Each row comes from the steps of one path. Every step used is in the known rows, and no mark comes twice. Write the path behind each row, first mark first.
(in the rows, 128 means zero)
Known rows:
pepani/lumo: [143 109 151 138 132  95 124  93 153 113 145 104 135 128  99 122 123 119
 139 121  99 120 123 136 127]
vimil/sulu/neli/lumo/pepani: [184 111 110 162 121  79 128 138  97 146 167 130 169 163 167 136 132 118
 140 139 212 111 164 105 117]
fumu/misa/sulu: [ 68 139 145 100 181 147 110 146  70 109 136 136 145 115 153 142 162 100
 115 120 116 107 109  89 126]
misa/sulu/neli: [125 127 165 140 145 108 107 161  72 124 123 144 147 103 157 104 160  96
 121 155 133 118 127  87 129]
visi/lumo: [ 87 114 137 131 135 122 122  92 124 102 123  99 132 113 128 122 113 130
 153 115 157 129 125 128 111]
fumu/misa/sulu/neli: [ 87 138 175 125 185 115  91 185  55 132 120 162 138 104 181 125 166  87
 117 144 140 129 128  78 127]
sulu/neli: [146 131 163 151 129  93 111 168 113 149 112 151 121 117 156 111 132 118
 132 152 152 147 147 120 130]
neli/lumo: [134 115 119 154 129 125 154 131 112 134 142 106 123 130 121 130 117 134
 125 123 144 124 163 108 113]
neli/sulu: [131 126 126 139 108 130 147 117 152 115 134 110 120 107 170 138 130 136
 143 135 150 124 144  97 149]
lumo/pepani/sulu: [212 124  88  91  86 126 113 117 176 140 155 147 146 140 156 143 130 104
 167 107 125 127 124 116 129]
lumo/pepani: [154 119  93 110 106 105 128 107 137 130 149 149 156 156 127 153 133 119
 150 107 138 125 129 135 119]
sulu/visi/lumo: [ 69 127 168 149 140 113 120 116 128 116 108  89 121  93 109 148  97 124
 150 103 163 155 134 119 112]
pepani/sulu: [181 134 127 107 106 148 113 140 168 138 134 129 120 108 158 118 121 114
 148 127 116 129 121 109 135]
misa/sulu/neli/lumo/vimil: [129 111 153 148 153  93 139 166  70 115 130  95  91 115 139 120 157 116
 116 165 143  84 172  82 102]
lumo/vimil/sulu/misa: [128 134 126 104 112 148 110 133 119  98 142  63  93 156 155 133 108 159
  92 168 146  94 127 133 165]
misa/sulu/visi/lumo: [ 44 126 167 137 154 122 113 108  84  88 119  82 145  82 114 141 124 102
 144 103 145 128 118  93 115]
neli/lumo/pepani/sulu: [218 114  79 116  85 125 138 125 158 148 166 122 138 139 148 144 118 114
 167 102 142 123 155  95 112]
pepani/sulu/neli/lumo: [211 125 150 156 111 115 120 183 134 165 134 129 108  95 177 104 115 113
 145 146 157 144 174  80 121]
neli/sulu/visi/lumo: [ 73 123 162 162 121 111 140 105 149 101 115  73 113  73 154 157  97 128
 165 113 186 152 151  88 131]
vimil/lumo/pepani: [138 130 109 109 107 115 123  95 113 127 140 101 180 134 137 139 143 126
 161 103 137 152 113 151 100]
fumu/misa: [ 90 143 143 116 172 139 115 152 110 137 129 146 120 125 152 147 132 117
 125 117 131 140 126 118 124]
fumu/misa/sulu/visi/lumo: [  6 139 181 125 195 131 101 134  66  97 119 101 137  79 138 159 129  92
 140  95 152 136 113  80 112]
visi/lumo/neli/sulu: [ 88 104 142 117 120  99 131  79 134  91 136  87 170 130 153 116 124 155
 171 123 170 150 137  65 104]
fumu/misa/sulu/visi: [ 48 152 174 121 188 137 106 171  70 121 124 128 133  95 137 165 144  93
 108 107 121 136 117  80 127]
sulu/visi: [110 143 157 143 133 119 127 153 128 138 114 122 118 110 112 150 112 124
 124 118 131 155 135 120 134]

Which path is each row?
[175 149 134 104  90 125 104 134 157 149 134  96 160  94 149 151 123 108
 172  90 130 178 114 126 110]
vimil/lumo/pepani/sulu/visi
[165 149 153 126 108 136 110 166 167 148 118 119 108  88 136 138 108 107
 140 117 119 154 127 101 137]
pepani/sulu/visi
[ 70 119 159 145 126 101 146 106 165  88 113  45  63  84 142 172 110 144
 164 129 181 122 159 106 122]
neli/sulu/visi/lumo/vimil
[139 103 140 124 143  98 130  79 154  87 162  58 110 157 109 132 135 130
 127 150 123  51 110 150 125]
pepani/lumo/vimil/sulu
[ 63 123 175 125 142  90 110 115 114 115 118  97 168 129  95 129 103 145
 148 101 151 182 127  87  84]
sulu/visi/lumo/neli
[ 69 116 131 120 134 101 115  91  94  88 138 102 174 115 110 168 127  92
 162  83 159 124 117  98 107]
misa/sulu/visi/lumo/pepani
[233 127 123 114  90  95  95 160 161 164 140 169 141 127 180 129 130  95
 171 131 152 145 142 105 127]
lumo/pepani/sulu/neli
[154 119 157 177 133  89 137 173  98 157 129 128 116 112 147 113 123 127
 129 147 165 145 181  97 115]
sulu/neli/lumo
[  4 134 181 107 203 120 111 133  82  84 116  74  84  92 125 172 138 105
 134 112 143 104 121  99  99]
fumu/misa/sulu/visi/lumo/vimil
[140 118 147 114 114 115 105  97 140  89 158  39 100 157 126 129 104 150
  99 160 114  85 123 140 163]
pepani/lumo/vimil/sulu/misa
[ 82 106 148 105 140 101 116  89 112 105 132 104 176 152 113 102 122 148
 156 114 148 152 121  95  82]
visi/lumo/neli
[ 94 117 131 132 119  88 118  96 134 117 129 110 147 124 107 173 102 113
 172  83 172 153 135 129 104]
sulu/visi/lumo/pepani
[143 101 157 125 113  72 133  82 161  98 158  89 172 146 125 118 136 143
 155 128 114 140 136  70 123]
pepani/lumo/neli/sulu
[130 138 132 129  78 148 123 140 138 114 129  92 111 104 187 133 103 154
 118 146 143 156 154  86 187]
neli/sulu/misa
[127 122 116 116 141 129 134 113 131 102 145  83 104 159 137 136 138 140
 112 157 154  63 117 146 124]
lumo/vimil/sulu
[ 86 106 124 117 150 126 126  76 128  75 141  56 107 143 138 132 122 142
 143 145 181  64 112 148 105]
visi/lumo/vimil/sulu
[189 112 132 116  98  88  90 123 160 140 137 144 144 112 182 123 115  97
 198 119 179 149 138 106 112]
visi/lumo/pepani/sulu/neli
[111 135 145 133 145 118 128 136 133 110 131  74  93 139 121 159 124 136
 111 144 157  90 123 137 129]
lumo/vimil/sulu/visi
[140 103 151 122 137  84 134  94 166 100 141  80  84 140  90 139 132 131
 135 138  92  88 132 149 114]
pepani/lumo/vimil
[154 113 152 159 142  83 145 173 112 143 123 104  63 126 136 129 131 139
 124 167 162 113 191 113  99]
sulu/neli/lumo/vimil
[203 133 159 134 108 114  95 178 154 161 120 153 113  98 183 103 126 106
 150 153 140 150 140  97 136]
pepani/sulu/neli
[ 68 128 157 153 149 122 117 102 114 102 132  73 148 114 130 142 100 125
 142 115 194 124 113 120 123]
vimil/sulu/visi/lumo
[ 85 137 161 134 146 129 120 146  89 112 121 108 141  97 113 143 141  99
 111 117 116 124 119  89 135]
misa/sulu/visi
[132 118 158 164 144 103 130 166  59 130 134 120 141 104 152 108 150 102
 119 148 152 115 165  67 115]
misa/sulu/neli/lumo
[182 112 118 160 114  69 135 152 104 159 146 149 145 143 147 143 130 116
 149 128 177 145 181 105 105]
sulu/neli/lumo/pepani
[156 119 144 179 140 103 133 156  85 144 149 110 144 133 166 108 126 127
 120 162 198 114 160  98 122]
vimil/sulu/neli/lumo
[158 108 120 147 126  82 131 145  65 135 152 139 168 134 148 135 157  97
 142 127 161 113 166  76 107]
misa/sulu/neli/lumo/pepani
[132 110 109 138 142 128 158 117 113 106 160  61  96 159 130 140 131 150
 117 150 168  61 148 123 109]
neli/lumo/vimil/sulu
[ 34 131 146 108 174 112  98 113  75 100 137 119 163 109 134 187 136  84
 160  75 161 135 114  89 102]
fumu/misa/sulu/visi/lumo/pepani
[ 85 107 136 113 143 114 132  90 138  93 121  73  79 124 118 135 121 138
 153 132 152  97 134 146  96]
visi/lumo/vimil
